Known rows, with every step that occurs:
L-T-A-K-R-Y: -.07	-.06	-.46	-.22	.04	.30	.09	-.14	-.03	.26	.08	.21	-.05	.51	.00	-.44	.25	-.07	.00	.26	-.26	-.11	.17
L-T-R-Y-A: .03	.02	-.29	-.02	-.25	.17	.01	-.19	-.30	.20	.15	.02	-.03	.26	-.07	-.24	.41	.11	.03	.15	-.16	.15	.16
Y-A-K: .03	-.23	-.31	-.21	.19	-.02	.06	-.11	-.13	.23	-.20	.10	-.45	.02	.09	-.10	.19	.11	-.12	.08	.16	-.10	.09
K-A: -.10	-.05	-.20	-.25	.07	.08	.09	.03	-.29	.09	-.03	.06	-.15	-.19	.29	-.15	-.04	-.05	.07	.08	.18	-.31	.21
R-Y-A-K-P: .03	-.43	-.55	-.28	-.01	-.03	-.12	-.16	-.28	.30	-.19	.25	-.42	.12	.14	-.19	.38	.07	.18	.09	.08	-.18	.02
R-Y-A-K-P-T: .19	-.53	-.55	-.17	.27	-.12	-.02	-.18	-.21	.35	-.05	.51	-.51	.19	.11	-.09	.52	.23	.35	.13	-.05	-.11	-.03
K-R-Y-A: .22	-.06	-.47	-.16	-.43	.06	.07	-.09	-.08	.17	.04	-.07	-.06	.06	.19	-.19	.36	-.05	-.17	-.07	.09	-.23	.17
T-Y-A: .23	-.03	-.21	-.11	.07	.02	.08	-.13	-.43	.18	-.04	-.21	-.19	-.16	.06	-.05	.20	-.06	.16	-.03	.00	-.13	.27
Y-A-K-P-T-R: .37	-.19	-.50	-.39	.40	-.01	.00	-.30	-.52	.49	-.15	.54	-.61	.03	.01	-.26	.58	.22	.12	.32	.08	-.12	.01
L-Y-A: -.08	-.02	-.08	.19	-.12	.17	.04	.03	-.19	.17	.03	-.04	-.32	-.05	.23	-.01	.28	.18	-.13	.14	.22	.12	.25
L-T-R: -.01	.18	-.15	-.10	.02	.18	.09	-.10	-.37	.23	.01	.13	.03	.17	.03	-.20	.21	.08	-.05	.24	.01	.06	.12
L-T-Y-A: .11	.04	-.02	.08	.06	.08	.23	-.23	-.33	.15	.04	-.12	-.19	.00	.03	-.04	.32	.16	.23	.09	-.15	.04	.28
K-R-Y: .13	-.03	-.48	-.18	-.25	.07	.02	.05	-.12	.20	.00	.05	.17	.16	.22	-.19	.19	-.16	-.10	-.01	.10	-.27	.12
A-K-R-Y: .07	-.16	-.63	-.34	.01	.06	-.01	.03	-.10	.34	-.13	.23	-.02	.27	.14	-.28	.19	-.18	-.20	.15	.09	-.29	.08
P-Y-A-K: .07	-.18	-.32	-.12	.45	.00	.11	-.21	-.22	.33	-.07	.24	-.50	-.14	-.06	-.07	.33	.17	.02	.12	-.01	.02	.30
R-Y-A-K: -.02	-.37	-.48	-.19	.06	-.01	-.07	-.05	-.14	.22	-.08	.09	-.28	.18	.05	-.13	.20	.01	-.01	.04	.00	-.07	.08
A-K-P-Y: .05	-.21	-.40	-.23	.52	.00	.01	-.17	-.41	.45	-.21	.47	-.42	-.13	.07	-.11	.33	.10	.23	.23	.09	-.13	.18
Y-A: .09	-.12	-.17	-.09	-.06	.00	.08	-.11	-.15	.08	-.08	-.10	-.26	-.09	.17	.00	.15	.10	-.03	-.07	.18	-.09	.13
L-Y-A-K-P-T: .08	-.29	-.29	.06	.35	.03	.06	-.14	-.27	.44	-.06	.56	-.75	.06	.22	-.09	.60	.41	.14	.39	.15	.08	.09
T-A: .00	-.07	-.17	-.20	.15	.17	-.04	-.04	-.22	.07	.01	-.12	-.09	.05	.10	-.12	-.11	-.13	.13	.00	-.04	-.13	.14
P-Y: .05	-.03	-.20	.00	.33	.03	.09	-.04	-.28	.23	.01	.12	-.09	-.18	.04	.07	.13	.06	.16	.01	.01	.00	.27
R-Y-A: .03	-.26	-.33	-.05	-.21	.00	-.05	-.03	-.14	.07	.04	-.11	-.10	.07	.13	-.02	.19	.00	.09	-.11	.01	-.06	.13
L-Y-A-K: -.14	-.13	-.20	.03	.14	.14	.03	.01	-.19	.32	-.08	.13	-.52	.07	.15	-.11	.31	.17	-.24	.31	.20	.10	.22
T-Y: .15	.00	-.21	-.13	.25	.02	.02	.04	-.49	.21	-.08	-.12	.02	-.08	.09	-.03	.03	-.19	.17	.03	-.01	-.17	.21

Rows:
.26	-.27	-.62	-.28	.32	.00	-.07	-.10	-.35	.43	.09	.39	-.31	.26	-.15	-.24	.46	.05	.05	.23	-.16	.01	.07 -> P-T-R-Y-A-K
.15	-.18	-.17	-.08	.43	.10	.04	-.06	-.16	.14	.16	.16	-.19	.12	.06	-.04	.02	.02	.34	.03	-.17	-.04	.09 -> P-T-A
.33	-.26	-.34	-.14	.63	-.10	.15	-.16	-.35	.39	-.03	.26	-.46	.01	-.06	-.05	.37	.09	.26	.17	-.17	-.06	.19 -> P-T-Y-A-K
.23	-.23	-.62	-.32	.37	.13	.02	-.05	-.07	.36	.12	.38	-.15	.40	-.04	-.34	.26	-.12	.13	.19	-.29	-.22	.11 -> P-T-A-K-R-Y
.00	-.25	-.40	-.35	.27	-.01	-.04	-.09	-.35	.33	-.33	.34	-.37	.04	.23	-.14	.16	.02	.08	.17	.25	-.25	-.02 -> A-K-P
.01	-.24	-.41	-.43	.36	.15	-.12	-.16	-.39	.28	-.21	.22	-.41	.11	.12	-.29	.09	-.08	.23	.20	.03	-.25	.05 -> T-A-K-P
.23	-.39	-.37	-.22	.41	-.13	.10	-.26	-.21	.35	-.17	.52	-.68	.01	.16	-.05	.48	.31	.24	.14	.11	-.13	-.03 -> Y-A-K-P-T
.27	.00	-.46	-.24	.22	.05	.26	-.28	-.14	.42	-.07	.28	-.45	-.12	.01	-.24	.50	.11	-.21	.15	.08	-.17	.34 -> P-Y-A-K-R
.07	-.18	-.42	-.32	.61	.17	-.04	-.25	-.48	.41	-.08	.35	-.45	-.06	-.03	-.25	.24	-.02	.37	.24	-.12	-.13	.26 -> T-A-K-P-Y
.22	.10	-.31	-.17	.10	.12	.32	-.29	-.22	.36	-.09	.12	-.34	.11	.02	-.34	.51	.07	-.10	.27	-.07	-.14	.29 -> L-T-Y-A-K-R
-.13	-.17	-.22	-.23	.32	.23	.05	-.29	-.27	.28	-.14	.33	-.41	.27	.11	-.29	.19	.15	.28	.30	-.11	-.07	.06 -> L-T-A-K-P
.10	-.28	-.38	-.32	.12	-.03	.02	-.24	-.30	.29	-.30	.24	-.59	-.05	.21	-.16	.35	.16	.05	.12	.26	-.20	.03 -> Y-A-K-P
-.06	-.17	-.33	-.35	.44	.19	-.05	-.05	-.22	.21	-.12	.08	-.28	.18	.01	-.22	-.08	-.13	.06	.14	-.06	-.14	.11 -> T-A-K
.39	-.21	-.54	-.19	-.02	.00	-.11	-.21	-.52	.35	.09	.33	-.26	.08	.02	-.21	.58	.13	.32	.12	-.08	-.07	.04 -> K-P-T-R-Y-A
.50	-.06	-.47	-.26	.42	-.06	.25	-.21	-.29	.46	-.03	.31	-.44	.01	-.01	-.24	.54	.01	.03	.21	-.09	-.25	.23 -> P-T-Y-A-K-R
.11	-.09	-.27	-.09	.26	.03	.05	-.17	-.42	.31	-.10	.29	-.23	-.24	.13	-.01	.28	.10	.32	.06	.10	-.11	.22 -> K-P-Y
.36	.03	-.48	-.38	.13	.05	.17	-.19	-.36	.39	-.17	.04	-.34	-.05	.05	-.32	.41	-.14	-.17	.17	.04	-.33	.28 -> T-Y-A-K-R
.10	-.13	-.24	-.13	.27	.05	.17	-.35	-.46	.36	-.20	.24	-.53	.05	.05	-.22	.50	.20	.30	.28	-.08	-.07	.17 -> L-T-Y-A-K-P
-.05	-.20	-.31	-.04	.07	.14	-.03	-.10	-.35	.38	-.19	.28	-.66	.01	.25	-.18	.47	.24	-.05	.35	.29	-.01	.14 -> L-Y-A-K-P
.13	-.16	-.62	-.39	.04	.09	-.15	-.07	-.43	.35	-.05	.12	-.22	.21	-.09	-.32	.32	-.10	-.12	.18	-.05	-.06	.12 -> T-R-Y-A-K
.20	-.24	-.24	-.09	.31	-.09	.07	-.09	-.28	.25	-.08	.41	-.26	-.02	.26	.05	.26	.21	.39	.06	.14	-.14	-.05 -> K-P-T
.20	-.22	-.23	-.17	.37	.09	.00	-.17	-.34	.21	.05	.31	-.31	.06	.16	-.09	.19	.10	.50	.08	-.10	-.16	.03 -> K-P-T-A
